Every row comes from one small tree of marks. The marks that hang from a mark follow it in brackets, in alphabetical order. Every link used is in the known rows. Which tree was each row made from?
Known rows
Y{V X{B{A}}}: [  0.5 -13.0   0.2  28.1  -2.7 -30.3   8.4 -13.7 -19.1  -4.0  14.0  -2.7
 -10.5  15.2   7.6  12.4   9.0  30.4   6.1 -10.9   2.4   0.0  18.8]
P{B{A}}: [ 15.3   3.6   4.3   8.6   3.5 -20.9  -3.6   3.5  -2.5 -17.7   8.3   0.7
  12.4  -8.2  -4.8  15.8   0.7  -8.1  -8.4  -5.9 -12.9   3.0  -3.0]
V{B}: [  2.1  -5.0  -6.7  -0.8 -12.2 -11.0  -6.9   9.7 -23.0  -9.4 -11.6   6.3
   6.6   3.7   6.5  -1.0  -1.9   3.5  -1.2  10.3   4.3  -5.2  -2.0]
V{R Y}: [ 16.1  15.0   0.8  27.5  -7.4 -11.4  -4.4  -4.7 -41.4  -1.0  16.1  18.4
   3.6 -11.9 -12.2  12.6  -8.7  12.7  -6.7  -1.5  29.1  -2.7 -14.9]
P{B{A{X{M}}}}: [ 16.2  -7.1  -2.6  31.7   2.7 -16.2 -10.7  -2.9 -19.0 -14.8   7.0 -21.4
  -9.5 -21.0 -12.0  24.2 -11.6  -4.0 -19.0  -8.1  -8.6  10.4   7.5]
X{M}: [  2.4  -2.4  -2.1   7.2  -1.4  -1.9   0.3   3.3  -2.3  -5.9   4.8 -15.6
  -3.0 -16.4  -2.3   1.4  -2.6   1.6 -18.4 -16.4   0.3   4.8   9.8]
M{H}: [  0.5 -16.0   3.6   7.6   2.9  14.2   6.0   2.6   7.1  -0.7   4.3  -2.6
   3.5   6.6  -5.5 -24.7   0.6 -14.1   1.4   3.8  -6.8 -12.7   0.3]
Q{X{B{A} M}}: [-15.3 -35.2  -2.5  24.8   6.9  -7.3   9.9  -1.2 -30.9 -32.7   2.0   0.6
 -11.9 -17.1   6.4  13.2   1.9  -6.6  -8.4 -24.3 -10.0   0.7  36.6]
V{B Y}: [ -6.6   0.2  -4.4  18.5 -13.6 -15.0  -9.2   4.2 -49.9 -12.5  -6.8  12.8
   8.2  -2.5   1.1   4.6  -2.6   5.1  -6.7   3.5  16.7  -3.7  -7.5]
X{B{A} M{E H}}: [  5.4 -56.5   6.8  38.0  18.7  13.4  17.4   7.5  -4.0 -25.7  12.1  -0.9
  -0.4  -1.3  -3.4 -35.7  -0.5 -33.1 -20.5 -10.1 -19.2 -27.9  22.4]
S{V}: [  1.6  10.5  -6.7   6.9   0.2  -6.0 -13.7  -6.2   2.7   1.5  20.3  -3.2
  -4.9  -7.0  -1.3   4.9  -5.3  14.7  -8.5  -3.7   6.8   6.4   1.5]
P{B}: [ 10.2  -1.6  -0.3  -0.5  -8.3 -13.0  -2.0   7.0   5.6  -8.5   2.8  -5.5
   6.0   3.7   3.4  -1.5   9.9  -6.8 -13.3  -4.0  -1.2   5.8  -3.7]
Q{X{B}}: [-24.2 -36.8  -4.6   7.0  -3.1   1.7  10.9   0.4 -21.2 -17.3  -7.8   8.7
 -14.4  10.5  18.0  -5.1  12.6  -7.0   5.5  -6.7   1.1  -0.6  26.2]
P{B{A{X{M{E}}}}}: [ 20.5 -27.9   1.1  33.4   8.4  -4.0  -4.9   2.2 -15.9 -16.6   8.5 -22.6
 -12.5  -9.0 -17.9   6.9  -6.7 -22.3 -20.8  -8.2 -15.2   0.5   7.4]
B{A{X{M}}}: [  5.9  -5.7  -2.4  31.8  11.6  -3.8  -8.0 -10.6 -23.7  -6.5   3.6 -15.2
 -15.1 -24.2 -15.3  26.1 -22.0   2.9  -5.2  -4.3  -7.0   4.5  10.8]
A{X{B M{H}}}: [ -6.1 -47.2  -5.8  41.0   3.6  12.5   5.5  -1.2 -12.5  -6.8  -1.9 -13.3
 -21.0   3.1   7.1 -27.4  -7.7 -11.6 -15.6   5.2   3.0 -11.2  21.1]
S{V{B{A} Y}}: [  0.7  15.7  -6.6  34.4  -2.2 -28.5 -24.3  -5.9 -54.8 -19.3  19.3  16.2
   9.1 -21.1  -7.6  25.3 -16.3  19.1 -10.4  -2.0  12.2  -0.1  -5.8]
S{V{B R Y{X}}}: [ 31.2  15.4 -17.2  39.4 -31.1 -34.4 -11.9 -10.4 -68.1  -4.3  30.2   7.1
 -14.5  -6.0  -2.9  21.7   1.5  44.4  -4.6   5.9  44.3   5.7  -4.5]
Q{X{B M{H}}}: [-20.2 -56.1  -3.1  21.1  -1.7  15.4  17.8   5.7 -16.9 -23.7   0.3  -8.4
 -14.8   0.2   9.9 -27.6  10.6 -19.2 -11.4 -18.5  -5.7  -8.8  36.3]
X{B M{H}}: [ -4.1 -39.6  -1.3  25.7   1.7   6.5  12.9   6.7   0.6 -15.0   4.7  -6.7
  -3.4  -1.0  10.9 -34.7   2.6 -14.3 -22.9  -8.5  -1.2 -14.2  21.7]
E{M}: [  8.9  -2.0  -7.9   2.3  -2.7   6.7   2.9   4.6  19.7  -6.4 -13.9  -5.9
 -12.1  -7.6  -0.7 -20.0  -2.3  -7.1   5.4   5.6  -1.3  -6.3   4.3]
Y{V X{B M{E}}}: [  2.2 -40.9  -2.4  27.9 -11.4 -10.9  17.1  -2.1 -13.2  -3.0  12.7 -26.6
 -23.0  22.6   8.5 -19.0  21.3  15.9 -19.6 -25.3   8.5  -2.2  28.5]
A{X{B M{E H}}}: [ -2.0 -67.4  -2.2  43.2   8.3  25.2  11.5   3.4 -11.4  -8.6  -1.2 -15.6
 -24.8  14.7   1.6 -43.5  -3.0 -29.5 -16.7   4.8  -3.7 -22.1  21.7]
M{E}: [  4.4 -21.1   3.6   1.9   5.1  12.5   6.0   5.0   1.8  -1.4   1.4  -1.8
  -3.2  11.7  -5.9 -17.6   4.9 -17.8  -0.8   0.2  -7.0 -10.1  -0.1]
Q{X{B{A} M{E}}}: [-11.4 -55.1   1.0  25.7  11.1   5.6  16.0   3.7 -28.6 -33.0   3.7  -1.5
 -16.0  -5.3   0.9  -3.5   6.2 -24.5  -9.7 -24.2 -16.4  -9.9  36.4]
S{V{B R Y}}: [ 19.8  20.3 -13.2  33.6 -19.7 -28.8 -23.6  -1.9 -61.8  -9.7  25.2  20.9
   4.3 -16.1  -5.2  16.5 -15.7  31.1 -16.5   4.5  40.5  -1.6 -14.5]
P{B{A{X}}}: [ 13.8  -4.2  -0.5  24.0   4.3 -15.6 -11.4  -6.2 -16.6  -8.5   2.7  -5.9
  -6.1  -3.7  -8.8  22.2  -9.8  -6.4  -0.2   8.1  -9.1   5.8  -2.3]

Which tree is each row?
[ -0.7 -19.1  -0.9  28.8  11.0 -14.3   5.7  -0.1 -13.4 -23.8   7.5   3.1
   0.3 -18.9   8.3   5.9  -6.7  -2.4 -21.6 -13.9  -5.8  -5.1  21.6]	X{B{A} M}
[ -7.7 -30.5  -9.6  33.7   1.2  -2.4  -0.8  -4.3 -19.5  -7.3  -5.6 -11.4
 -24.2  -3.3  13.1  -2.0  -8.5   2.5 -17.1   1.6   9.7   0.4  21.0]	A{X{B M}}
[ 10.3 -26.4   1.4  34.2  16.0   9.1  -2.4  -6.1 -21.4  -8.4   5.2 -16.9
 -17.7 -12.6 -21.5   9.4 -16.3 -14.9  -6.8  -4.1 -14.6  -5.5  10.8]	B{A{X{M{E}}}}
[-11.8 -36.7   0.2  10.1  -3.2  19.6  11.6   3.5 -12.7 -15.3   3.9 -19.9
 -12.6  -9.1  -9.5 -17.0   6.0 -17.3  -5.3 -23.3 -10.6  -1.9  25.1]	Q{X{M{H}}}
[  7.9 -22.3   1.7  39.5  14.0  11.3  -2.0  -8.3 -16.1  -7.5   8.4 -17.5
 -12.6 -17.2 -20.3   1.2 -21.2 -10.8  -4.0  -0.8 -14.1  -7.9  10.9]	B{A{X{M{H}}}}
[ 16.8 -23.9  -2.1  19.8 -10.2   6.6  18.5  -3.6  -2.3  -1.3  13.9 -31.7
 -19.2  -0.5  -6.4 -18.0  15.4   1.9  -4.9 -11.6  -3.2   0.0  21.4]	Y{X{M{H}}}
[  7.8  -2.3  -2.8  31.1 -14.2 -12.6   8.9 -11.4 -35.3  -4.0  14.6 -22.5
 -19.7 -13.1  -6.1  12.0  14.1  16.6 -11.2 -21.9  16.7  13.9  15.9]	V{Y{X{M}}}
[ -4.5   9.1 -11.7  25.0 -13.6 -21.8 -22.7  -2.2 -47.5 -10.1  14.0   9.0
   3.1  -9.2   1.0   8.0  -7.9  21.2 -15.1   0.0  24.3   2.8  -6.5]	S{V{B Y}}
[ 22.3  14.0  -2.4  36.7  -8.2 -28.4 -11.8  -0.8 -71.6 -21.6  10.7  31.9
  15.7 -20.3 -13.2  28.8 -19.8  14.8  -3.3   6.4  22.2 -11.3 -17.0]	V{B{A} R Y}
[  1.9 -34.8   3.3  36.1  14.2  -0.2  11.7   3.1  -6.6 -24.6  10.2   0.7
   2.7 -12.7   2.8 -17.5  -6.0 -15.1 -19.1 -10.3 -12.6 -17.4  22.2]	X{B{A} M{H}}
[  4.5 -43.0  -2.1  45.1  -8.8  -5.2  20.9  -4.5 -37.2 -13.9  11.2 -14.0
 -25.7   8.1   7.6 -17.3  24.0  -3.7 -19.7 -18.0  14.5  -2.7  26.5]	V{Y{X{B M{E}}}}
[ 30.7  -0.3 -11.9  40.3  -5.6 -20.0 -15.9  -1.5 -61.1 -16.3   5.5   3.2
  -9.0 -27.5 -15.3  33.9 -31.8  16.7  -8.4  10.6  14.1  -4.8  -0.6]	V{B{A{X{M}}} R}
[ -1.2  -9.1 -11.2  42.2 -12.6 -23.5   1.1 -18.4 -34.1  -4.1  25.6  -0.8
 -24.4   6.1  16.1   2.9  16.4  28.1  -8.4  -5.8  27.7   8.6  18.4]	S{V{Y{X{B}}}}
[ 35.3  10.3  -6.4  41.2 -18.8 -35.1  -0.4  -8.7 -77.8 -16.1  16.6  17.4
  -3.3 -10.4 -10.9  34.0  -2.1  27.1   8.0   7.4  25.3  -3.5  -5.3]	V{B{A} R Y{X}}
[ 27.1  -4.8  -2.3  53.8  -6.4 -30.8  12.6 -17.0 -57.9 -15.6  24.8  21.7
 -12.0  -3.3   1.1  24.0   3.6  21.9   3.6   1.2  26.7  -4.8   6.9]	V{R Y{X{B{A}}}}
[ 17.6  10.2  -6.1  27.7 -19.6 -21.2  -9.4   4.1 -64.0 -11.1   5.8  24.4
   8.9  -8.3  -4.8  12.6 -10.9  16.4  -7.9   8.2  34.1  -7.8 -17.3]	V{B R Y}
[-14.0 -51.0   0.9  31.0   9.6   7.8  16.7   2.0 -24.0 -33.6   5.0  -1.5
  -9.4 -10.2   0.5 -11.9   1.4 -19.8  -7.5 -21.0 -16.8 -12.1  36.4]	Q{X{B{A} M{H}}}
[ 17.7  24.7  -6.7  34.6  -8.5 -17.8 -17.0 -11.5 -38.1   0.7  37.7  14.5
  -1.5 -18.8 -12.9  17.6 -13.6  28.0 -15.0  -5.3  36.4   3.2 -12.8]	S{V{R Y}}
[ 27.5   7.3 -10.3  15.2 -33.2 -33.2  -2.6  -1.3 -46.3   3.9  12.1  -2.5
  -7.2  14.0  -2.5  16.3   2.9  48.4   5.0   2.4  29.8  -0.2  -3.5]	Y{V{B R} X}
[ 31.3  20.2 -11.7  24.8  -6.0 -30.1 -22.1  -1.9 -42.7 -16.8  28.3  22.1
   8.1 -21.5  -9.0  29.1 -24.1  27.8  -7.2   9.7  16.3  -6.7  -8.5]	S{V{B{A} R}}
[ 29.9   4.2 -12.4  22.4 -34.8 -34.9  -2.8   0.7 -48.8  -2.4  17.2 -17.3
 -10.8  -2.3  -4.6  17.5   1.9  49.9 -13.1 -14.2  30.6   5.1   5.8]	Y{V{B R} X{M}}
[ 10.9 -19.9  -2.8  25.8   1.3 -19.6  16.2 -11.7 -18.2 -13.7   7.7   3.6
 -16.0   7.6  12.6  11.1  12.7   9.2  10.0   3.1  -3.1  -2.0  22.3]	Y{X{B{A}}}
[  9.7 -19.4   1.0  38.8 -11.2   1.4  15.9  -8.7 -28.4  -4.4  18.9 -25.7
 -16.8  -6.3 -11.6 -13.4  14.2   2.9 -10.8 -18.1   8.9   1.7  16.1]	V{Y{X{M{H}}}}
[ 16.9 -22.9   1.6  38.5   5.5  -2.1  -3.8  -0.1 -11.7 -15.4  10.5 -23.0
  -5.2 -14.6 -17.2  -0.6 -11.5 -17.6 -16.9  -5.2 -15.5  -1.9   6.6]	P{B{A{X{M{H}}}}}
[  4.7 -39.5   3.1  30.0  15.8  -1.4  10.9   4.6 -11.0 -24.8   8.0   0.9
  -3.1  -6.6   1.9 -10.2  -1.9 -18.6 -21.7 -12.7 -12.7 -15.5  21.6]	X{B{A} M{E}}
[ 26.3  12.2  -4.0  15.6 -21.3 -23.4   4.0 -12.3 -24.2  14.1  24.4  -9.1
 -14.0  11.5  -8.7  16.2   4.5  44.8   6.1  -7.9  25.0   4.9  -2.7]	Y{V{R} X}
[-18.4 -32.0  -0.9  17.2   8.0  -5.8   9.6  -4.1 -28.9 -26.3  -1.8  16.0
  -9.1  -0.1   9.2  12.0   4.2  -8.8  10.1  -8.5 -10.0  -4.7  25.5]	Q{X{B{A}}}
[ -0.6   4.8   0.0  28.2  -2.3 -22.6 -11.7   0.2 -56.9 -21.7  -0.5  20.1
  14.5 -13.4  -6.4  20.2 -11.7   4.0  -1.7   1.3   5.9  -6.8  -6.8]	V{B{A} Y}
[ -5.3 -17.4  -4.8  18.8 -15.1 -22.6  10.4 -10.5 -12.3   5.3   6.9  -9.7
 -16.9  26.7  17.5  -3.8  17.8  32.1   0.9  -9.0  13.8   2.8  17.3]	Y{V X{B}}
[  8.9   8.3  -9.6  38.1 -14.9 -18.7  -5.2 -18.0 -32.7  -1.2  35.1 -26.4
 -24.5 -19.5  -6.9  16.6   8.8  31.2 -19.8 -25.3  22.6  20.0  17.4]	S{V{Y{X{M}}}}
[  4.7  -4.2  -7.1  52.3  -0.9 -30.5  -0.7 -22.7 -42.0 -12.9  31.6   6.8
 -18.3  -4.9   7.5  19.9   7.0  26.7  -3.5  -7.8  16.9   5.9  18.5]	S{V{Y{X{B{A}}}}}
[ 21.9 -10.1  -6.9  44.7 -18.3 -24.4  13.7 -13.1 -50.9  -6.3  18.6  14.9
 -18.4   7.5   9.7   7.3  12.6  23.1  -1.3   3.6  37.6  -1.7   6.5]	V{R Y{X{B}}}
[ -0.7 -43.9  -1.5  20.9   4.8   5.7  12.8   9.7  -4.7 -16.5   1.3  -6.1
  -9.1   4.5  11.1 -27.1   7.1 -17.7 -27.0 -12.3  -1.2 -12.1  20.4]	X{B M{E}}
[ 12.9 -22.3  -4.6  32.5   0.6 -20.7  16.8  -8.4 -20.2 -18.9  12.4 -12.2
 -18.8  -8.5   9.9  12.8  10.6  11.0  -8.4 -12.8  -2.7   2.6  32.7]	Y{X{B{A} M}}
[ 23.9 -12.5  -8.4  50.7 -19.3 -24.8  14.8  -9.8 -54.0 -12.4  23.4  -1.2
 -22.1  -9.2   8.0   8.5  10.6  25.2 -19.8 -12.7  38.4   2.6  16.5]	V{R Y{X{B M}}}
[  6.4 -17.1   1.0  21.6 -14.3  -3.6  10.8  -5.0  -3.8   7.6  20.5 -38.5
 -14.9   7.5 -10.9 -16.4  11.5  22.3  -9.1 -25.1   2.3   2.0  17.7]	Y{V X{M{H}}}
[ 33.2  18.7 -12.3  46.9 -20.9 -25.5  -5.3 -18.2 -48.1  -1.4  46.7 -15.2
 -24.9 -25.1 -13.3  24.3   0.9  42.6 -21.7 -20.8  40.5  15.8   8.3]	S{V{R Y{X{M}}}}
[ 21.9   0.6 -13.3  50.3 -18.2 -29.8   0.4 -18.4 -48.9  -3.1  38.4  10.9
 -23.6  -0.2   9.3  11.8   7.6  39.1  -9.8  -1.4  44.8   4.1   8.5]	S{V{R Y{X{B}}}}
[  7.1  -3.4  -7.8  24.1 -24.8 -20.9   1.9  -4.6 -56.6  -7.8  -1.5  -1.5
  -9.5   7.3   3.7   9.5  14.5  17.1   5.3   4.8  20.7   4.5   4.1]	V{B Y{X}}
[ -2.5 -18.8  -4.4  35.0 -12.0 -17.1  14.3 -11.7 -36.7  -6.5   5.3   2.7
 -19.8  14.0  16.7  -1.7  20.8  12.3   0.1  -2.2  21.3   2.7  15.6]	V{Y{X{B}}}
